Known rows, with every step that occurs:
K -> P -> W -> A: [-38.7 -21.7  -3.0   7.2  13.1   2.9 -14.8   7.7 -18.3 -27.6   1.6  -8.0
   4.4   0.5  -0.9 -13.0  29.3  37.3   8.9  23.4  61.3  -8.9  -1.2 -15.3]
W -> P -> D -> A -> S -> C: [ -5.8   8.5  35.4 -34.3 -19.9   3.4 -15.5   7.5   7.0 -28.8  13.7 -18.7
  -6.6  -0.4  10.0   4.1  37.2  79.1  46.4   1.8  54.0 -12.6  52.2   0.5]
K -> P -> W -> A -> S: [-59.6 -21.0   8.0 -15.1 -10.6 -18.5   2.5  15.8 -19.5 -17.8 -12.4 -13.1
  -5.0  12.8 -15.8 -24.2   0.7  53.0  28.3  15.2  68.3 -31.9  12.5 -24.8]
S -> C: [  6.6   8.4  21.0  -3.0 -10.7   6.6 -10.0  13.6   7.5 -15.1  18.5 -17.0
  -0.5  -8.9  18.1   5.8  14.8  15.2  -9.7  -2.1   6.0  29.8  12.2  -4.2]
D -> A -> S -> C: [ 10.9   8.1  39.2 -17.5 -47.7 -29.1   0.8   7.1  -5.6 -14.4  15.5 -15.8
   5.7  -4.8  -6.1   2.8   4.0  46.0  23.8 -22.5  30.5 -19.9  50.5   0.9]
S -> C -> D -> A: [ 26.2  11.6  31.9  -8.4  -2.7  13.2 -16.1  -9.9   3.4 -18.4  22.5 -14.7
  16.1  -7.4 -21.3  25.6  19.4  26.2  -4.2 -12.5  27.8  16.3  24.4  14.2]
W -> P -> S -> C -> D -> A: [ -5.9 -16.9  30.2   4.7   8.4  28.4 -25.0  -9.1  42.2 -23.3  26.0 -18.9
  14.7  -1.2 -16.7  26.4  16.1  60.9  35.4  10.3  28.7   2.7  37.3  29.0]
A -> S -> C -> W -> P: [-22.9  -3.4  27.6  -6.7  -6.4   3.4  17.7   1.0   6.8  -9.3 -11.1  -3.7
   3.5   8.5  -9.6 -12.5  -8.0  56.4  26.3  13.5  30.5 -11.2  27.2  -8.2]
A -> S -> C: [-13.6   8.6  30.2 -24.9 -35.1 -15.8   5.9  23.4   5.9  -5.6   4.3 -21.6
  -9.6   4.4   3.8  -6.8 -11.5  36.1   8.8  -9.2  12.7   6.4  27.5 -13.7]
P -> W -> A -> S: [-39.8  -7.9  12.0 -11.9 -21.5 -28.1  -2.3  12.1 -12.1  -7.6 -14.9  -1.2
  -3.0   6.2 -12.3 -26.2 -13.4  35.1  30.2  17.1  38.3 -41.4  -4.3 -15.1]
W -> P -> D -> C -> S -> A: [-13.1   6.7 -25.1   7.5   5.8  36.3 -19.0  -7.5  -1.4 -30.7 -10.6  -0.4
  17.7  -2.6  -7.6   2.4  64.1  70.4  21.7  50.0  52.9  -5.7   0.7   4.6]
Q -> K -> P -> D: [-14.5   4.6   3.9  -9.1  17.9  11.9  -6.2   3.0 -19.4   1.8   1.5 -14.8
 -36.5   5.0 -16.2 -19.0  48.5  54.0  13.4   2.1  67.2  45.5 -33.0 -19.1]
D -> C -> W -> P: [-10.2 -10.8 -10.3   5.1   0.3  15.9  10.5 -48.4  10.7  -8.6 -16.6  11.3
  20.7  -8.2 -25.0  -5.9  19.4  30.8  13.4  32.7  14.4  -9.5  -4.9  22.4]
W -> A -> S -> P -> D -> C: [-42.4   0.5  -9.0 -31.4 -29.8  28.4 -15.5  13.7 -33.5 -32.3 -10.8 -31.8
 -23.8 -28.2 -45.6 -32.6  36.2  72.2  31.4  33.5  45.8  -6.5  11.8 -13.0]
K -> P -> D -> A -> S: [ -9.7  -2.8  -2.1 -41.1 -15.1 -16.2  -3.4  -0.5 -30.5  -9.3   1.1 -23.8
 -16.1   4.0 -22.0  -1.4  19.1  62.4  36.0 -13.1  82.7 -24.3  31.2 -12.6]
D -> C: [ -1.3   1.8  -7.4 -15.5 -27.6  -4.0  -0.7 -27.4   8.5  -6.5  -2.6  -5.2
   8.5 -13.4 -11.9   1.2  17.0  14.7  -4.6   8.8  -4.4   8.2  -5.9  16.3]
P -> D: [  7.6  10.9 -13.7 -20.3   9.7   9.5 -19.6  -1.5 -12.2  -1.1  -1.1 -12.8
 -18.1  -4.9   6.4  -3.2  14.7  15.4   3.5   8.8  24.2  13.3 -19.6  -6.5]
C -> D -> A -> S -> P -> W: [-30.5 -11.1  24.9 -15.6  -0.5   0.5  -8.5 -16.9 -11.4  -4.6 -14.5 -17.7
  14.3  12.3 -51.5  -3.5  -9.3  57.6  45.5  -4.1  56.2 -40.7  24.5  17.7]
A -> S -> P -> D -> C: [-33.4   4.5  -9.0 -42.0 -30.4  16.7 -10.9  -6.8 -14.3 -11.8 -14.9 -37.1
 -19.3 -14.5 -34.2 -21.3  21.8  69.2  29.7  17.6  35.7   3.0   7.6   0.3]
C -> S: [  9.1   1.5  -3.9  15.2  12.3  12.3   6.0  -8.9 -17.0  12.4 -11.8  -1.2
  12.2   7.5  -7.3  10.6  -0.1  17.8   8.6   5.8  14.3 -11.9   4.6   2.2]
C -> D -> A: [ 19.5   3.1   9.7  -8.9  10.1   6.1  -4.1 -21.9  -4.3  -2.5   4.6   0.4
  16.7   0.3 -38.2  21.3   4.4   4.9   6.2 -10.5  21.8 -13.1  10.6  18.5]
D -> C -> S -> P -> W: [-18.5 -10.9  -5.2  19.7   0.1  22.0 -15.1 -38.8 -12.8  -7.6 -16.3 -21.0
  27.6  -5.5 -19.3   0.1  30.3  64.2  25.7  28.2  34.0  -7.2  -0.6  27.8]
W -> A -> S: [-30.1  -2.8   8.0 -14.0 -22.8  -9.6  11.8  30.1 -17.9 -12.3 -10.4  -1.3
 -12.7  -1.1 -25.3 -23.0 -13.5  21.6  21.4   9.6  19.3 -31.1  16.5 -23.6]
C -> W -> A -> S: [-17.5  -6.1  -2.3   4.1 -12.1 -11.8  20.5   2.3 -42.1  -2.0 -21.8   8.7
  -5.9  -6.4 -48.3 -34.2 -27.2  22.1  17.6  17.8  38.2 -40.6  -2.7 -24.5]

Rows:
[-18.0 -12.1   1.5  34.3  27.6  25.2 -13.7 -12.7 -22.4  -1.6 -15.2 -14.7
  20.5   7.2  -9.4  -1.4  14.5  49.8  30.3  18.3  39.3 -17.1   3.8  11.9] => C -> S -> P -> W
[  0.2  -2.3   1.0 -13.4   2.3  -4.1   3.0 -30.7 -22.5  -3.1 -19.0   5.1
  -0.4   2.5 -32.3 -11.8   5.8  60.4  54.8  12.3  69.0 -52.4  17.8   2.0] => C -> W -> P -> D -> A -> S
[  4.0   4.8 -13.9  38.7   4.7   7.7  -2.9  18.2 -20.7 -10.2  -6.2   7.4
  19.7   5.2 -12.7   1.2  11.7  23.0   2.3  14.6  34.4 -18.3   6.7 -11.7] => C -> S -> A
[-30.8 -25.0   2.8  24.2   1.8  -4.2   0.0   1.6   9.3   8.4   9.4 -14.1
 -26.1   8.6 -29.5 -18.6  11.2  61.0  27.7   0.2  44.0  25.1 -20.8  -6.2] => Q -> K -> P -> S
[-15.4 -10.3  20.6   2.2 -24.8  -3.3   3.0   6.9 -23.3 -14.3   0.2 -13.9
   2.0  -5.7 -36.7  -9.5   3.9  47.3  44.5 -14.5  33.0 -41.0  59.8   6.0] => D -> A -> S -> P
[  3.9  -0.4 -30.5  -2.1   7.5  37.6 -19.6 -41.1 -37.2 -12.8 -12.9 -23.4
  -6.1 -31.5 -42.2 -20.4  33.6  47.0   7.9  33.7  48.2  13.9 -29.0  11.2] => S -> P -> D -> C -> W
[ 12.4  -3.2 -10.2 -16.3   8.0   6.3 -21.3 -11.9 -30.6 -18.1  14.5 -18.9
  -5.8  -6.9  -7.7   9.1  47.3  43.9  17.3  -5.1  75.0  -3.0  21.3  -3.5] => K -> P -> D -> A
[  5.4 -15.6  -4.5  34.6  -2.8  10.0 -21.0   3.9 -17.7 -19.9  17.2 -14.8
  -4.2 -31.6 -22.9 -20.5  -5.5  39.3   9.0  31.0  40.0   0.7 -11.4 -10.7] => P -> S -> C -> W -> A
[-25.4  -4.6 -12.2   1.0  11.0  28.1  -8.4  15.2 -65.5 -17.8 -21.6 -19.3
 -28.0 -19.4 -55.6 -44.6   3.9  58.5  33.7  32.0  71.0 -23.3  -2.7 -30.4] => C -> W -> A -> S -> P -> D
[-17.6   3.2 -10.4 -30.1   1.5  28.5 -17.9 -24.9  19.7 -20.3  -5.8  -7.8
  -4.1  -7.6   2.9   0.9  50.3  47.9  20.2  34.5  19.0  13.3  -5.1  15.8] => W -> P -> D -> C
[ 16.3  17.8  27.5 -38.7 -35.2 -18.6 -18.2   3.9 -16.8 -15.0  13.7 -28.2
 -11.9 -10.0  -0.5   0.0  17.5  60.4  29.3 -11.0  55.6  -4.6  31.7  -5.4] => P -> D -> A -> S -> C
[-21.5 -15.5  24.2   3.0 -21.6 -20.5  -9.4 -11.2 -16.4 -12.7  -7.0 -13.3
  13.7   2.9 -24.8 -13.5   2.4  60.9  54.4  -5.8  51.9 -51.1  39.2  13.7] => D -> A -> S -> P -> W
[-22.5 -26.0 -32.6  41.4 -12.7   3.9 -12.2 -28.0  23.1 -24.3  -3.7   7.0
  20.9 -13.4 -37.5 -19.4  11.5  58.3  25.7  50.5  37.6 -25.6 -11.4  16.8] => D -> C -> W -> P -> S -> A
[-22.2  -5.4  17.9  12.0   8.5   1.4  13.6   5.9  -6.0   2.5   2.7  -2.0
 -18.8  12.4 -22.0 -15.3  32.1  40.9   8.6  -6.9  41.0  29.9 -13.7 -13.0] => Q -> K -> P
[ 11.1  16.1 -34.9   3.6 -10.1  13.7 -21.7 -11.3 -23.9 -17.7  -8.9 -11.0
  10.9 -13.2 -19.3  -0.9  43.5  53.4   2.4  34.1  54.5   1.4 -21.6  -1.1] => P -> D -> C -> S -> A
[-33.9 -14.4   1.1  17.4   0.4  19.3  11.9  16.1 -52.9 -15.6 -20.6  -5.7
 -11.5 -15.2 -61.6 -40.9 -11.9  40.5  29.0  23.4  45.9 -35.8  17.6 -23.3] => C -> W -> A -> S -> P
[-34.1  -0.5  32.3 -14.5 -33.0 -21.9 -11.9  24.9  -5.2 -24.3   3.2 -16.0
  -2.3  -2.1   6.3 -21.8  -0.4  51.2  18.8  15.8  41.9 -13.6  10.5 -18.5] => P -> W -> A -> S -> C
[-17.8  -2.3 -12.6  -9.1 -40.6 -16.4  18.9 -24.2 -30.4  -6.8 -23.7   1.0
   1.5 -19.7 -59.4 -32.1  -9.9  34.2  13.8  26.6  35.1 -33.6  -9.9  -7.6] => D -> C -> W -> A -> S
[-35.6 -25.4 -13.0  39.2   4.0   9.4 -19.9  27.1  34.5 -28.0  10.1   6.7
   6.1   4.6  -1.1 -11.0   8.6  44.2  31.9  34.8  21.5 -20.7  15.2  -0.3] => W -> P -> S -> A
[  3.1  -1.6  17.7 -14.8 -35.6 -34.0  12.1  -7.3  -9.9   0.1  -2.6   0.5
   5.6   3.6 -25.0  -2.9 -12.3  27.4  33.9 -20.6  27.0 -46.9  37.5   4.3] => D -> A -> S
[-50.0 -15.2  12.4  -5.1  -9.7  -6.0  -3.4   4.5  -5.9  -3.9 -18.0 -19.6
  -0.8  11.9 -15.5 -22.6 -11.6  52.5  39.5   6.0  32.3 -26.4  13.3  -1.1] => A -> S -> P -> W
[-37.1  -9.4  11.4  -5.8 -13.5   9.4   9.4  22.3 -11.6  -4.9 -12.4 -18.2
 -12.3   4.3 -27.3 -19.4 -10.0  39.4  29.2  -1.5  14.3 -17.4  34.9  -9.2] => A -> S -> P
[-22.2   5.6  31.6 -13.9 -33.7  -2.5   1.1  43.1 -10.9 -26.3   7.6 -16.5
 -13.0  -9.0  -5.8 -18.4   2.3  41.0  10.6   7.1  23.1  -1.3  30.5 -26.6] => W -> A -> S -> C
[-12.7  -0.4  14.6 -33.1  -7.9  -4.0  -4.0  -3.4   0.1 -11.7  -5.9  -2.0
  -5.6   7.5  -7.1  -1.9  19.0  60.6  57.8   4.1  49.9 -40.6  38.6   2.4] => W -> P -> D -> A -> S
[-39.8   3.3  36.3 -32.3  -9.9   1.1 -11.9  17.3   1.3 -17.2  -5.6 -22.1
  -1.1   7.9 -21.7 -11.1 -10.1  48.0  12.0  18.2  44.9  -0.1  -4.0 -13.7] => P -> W -> A -> S -> C -> D
[ -7.7   5.4 -15.4 -15.6  14.0  39.9  -9.7 -33.0   3.5  -8.3 -17.2  -9.4
   9.5  -1.4  -3.8  11.8  50.4  65.8  28.8  38.2  33.5   2.6  -1.3  18.2] => W -> P -> D -> C -> S
[ 23.0  -4.6  -6.9   7.3  27.6  15.5 -14.0 -36.8 -22.2 -12.5  -3.6  11.2
   7.6  -9.8 -18.0  -2.5  33.4  41.8  37.3  20.0  62.7 -30.1   3.9  13.1] => C -> W -> P -> D -> A
[ 10.9   9.5   5.2 -36.2 -27.8 -24.7  -7.7  -7.0 -22.8  -1.0  -4.6 -11.9
 -11.0  -3.1 -19.5  -5.0   3.3  42.8  38.4 -10.4  52.4 -33.3  17.2  -2.3] => P -> D -> A -> S
[-16.7   9.0  14.7 -25.0   6.4  14.4  -1.1  -0.1  -4.5  -9.8 -11.6 -15.2
 -13.9   3.7  -2.3 -15.9   6.5  67.5  31.0  22.6  56.3   2.1   5.7 -13.8] => A -> S -> C -> W -> P -> D
[  8.6  -0.7   6.7  -8.3  14.9  17.6 -22.1 -12.2   0.6 -22.6   8.4   2.9
   1.8  -3.5   6.1   9.9  46.1  40.8  38.6  13.2  41.8 -19.9  25.6  12.3] => W -> P -> D -> A
[  0.3  12.4  23.3 -18.6  10.7  27.4  -7.8   7.9  12.3  -8.1  11.4 -21.1
   1.1   1.4 -10.1  16.3   3.5  15.4 -18.2   0.0   8.0  40.5  -1.6  -0.2] => S -> C -> D
[ 12.6   2.7  10.2  25.0   1.0  15.5  -9.4   8.8 -34.2 -25.8  10.3  -4.0
  -0.2 -27.2 -15.6 -16.7  14.6  19.1 -10.9  22.6  37.6   9.9  -4.7 -17.6] => S -> C -> W -> A
[-28.9 -11.4  24.8   5.8  15.0  22.4  -7.2   9.0  22.8   0.1  19.4 -35.4
 -24.5  10.0 -37.7  -3.4  15.9  74.0  10.7   1.9  52.9  65.9 -21.2  -5.4] => Q -> K -> P -> S -> C -> D
[-16.5 -28.1  -8.5  31.8   5.9  17.0 -15.9  10.3 -23.0 -30.7  20.5 -28.5
  -7.2 -24.5 -25.0 -16.6   9.4  58.1   5.3  28.2  69.5  10.2   4.9 -20.6] => K -> P -> S -> C -> W -> A
[ 24.5   5.0  24.9   0.3 -36.8 -30.3   9.1 -18.4 -27.6  -4.7   4.6  -7.8
  10.4  -9.9 -28.6  -5.7 -11.4  43.7  20.6 -13.7  51.1 -27.9  30.2  -0.3] => D -> A -> S -> C -> W
[-35.4 -17.6   6.4  31.3  15.3  25.8 -28.4  17.4 -22.2 -33.5   0.3  -9.6
   3.6 -13.8 -10.5 -23.8  28.8  35.8  21.7  30.6  37.8 -15.0   4.9  -4.3] => S -> P -> W -> A
[ 31.7   9.2  -4.0 -14.2  -0.9  -2.8 -24.9 -17.8 -23.4 -10.2  10.5  -6.5
  -3.7 -14.9  -4.6   6.2  29.4  25.6  18.7  -2.3  44.2 -10.3   5.8   6.9] => P -> D -> A
[-21.0  12.8  31.2 -45.1 -12.7   6.5   8.7  15.5  13.0   2.5  -3.6 -27.1
  -6.6  13.5 -25.0   4.3 -21.7  33.0   0.8  -6.9  15.3  20.4  10.2  -9.2] => A -> S -> C -> D
[-62.0 -14.1  29.5  -1.5 -11.9 -24.8  12.1  17.7 -17.5  -5.7 -12.4  -3.7
 -21.9  18.4 -35.1 -42.9  17.1  76.0  38.5  10.0  77.9  -9.8 -14.3 -27.0] => Q -> K -> P -> W -> A -> S
[ -0.4  -1.3 -39.0 -22.2   5.4  14.3  -6.7 -49.3 -33.8  -7.5 -10.3 -22.9
  -5.8 -16.3 -32.7  -8.9  35.4  47.6  -5.3  24.5  71.1  18.8 -31.5  -0.6] => K -> P -> D -> C -> W
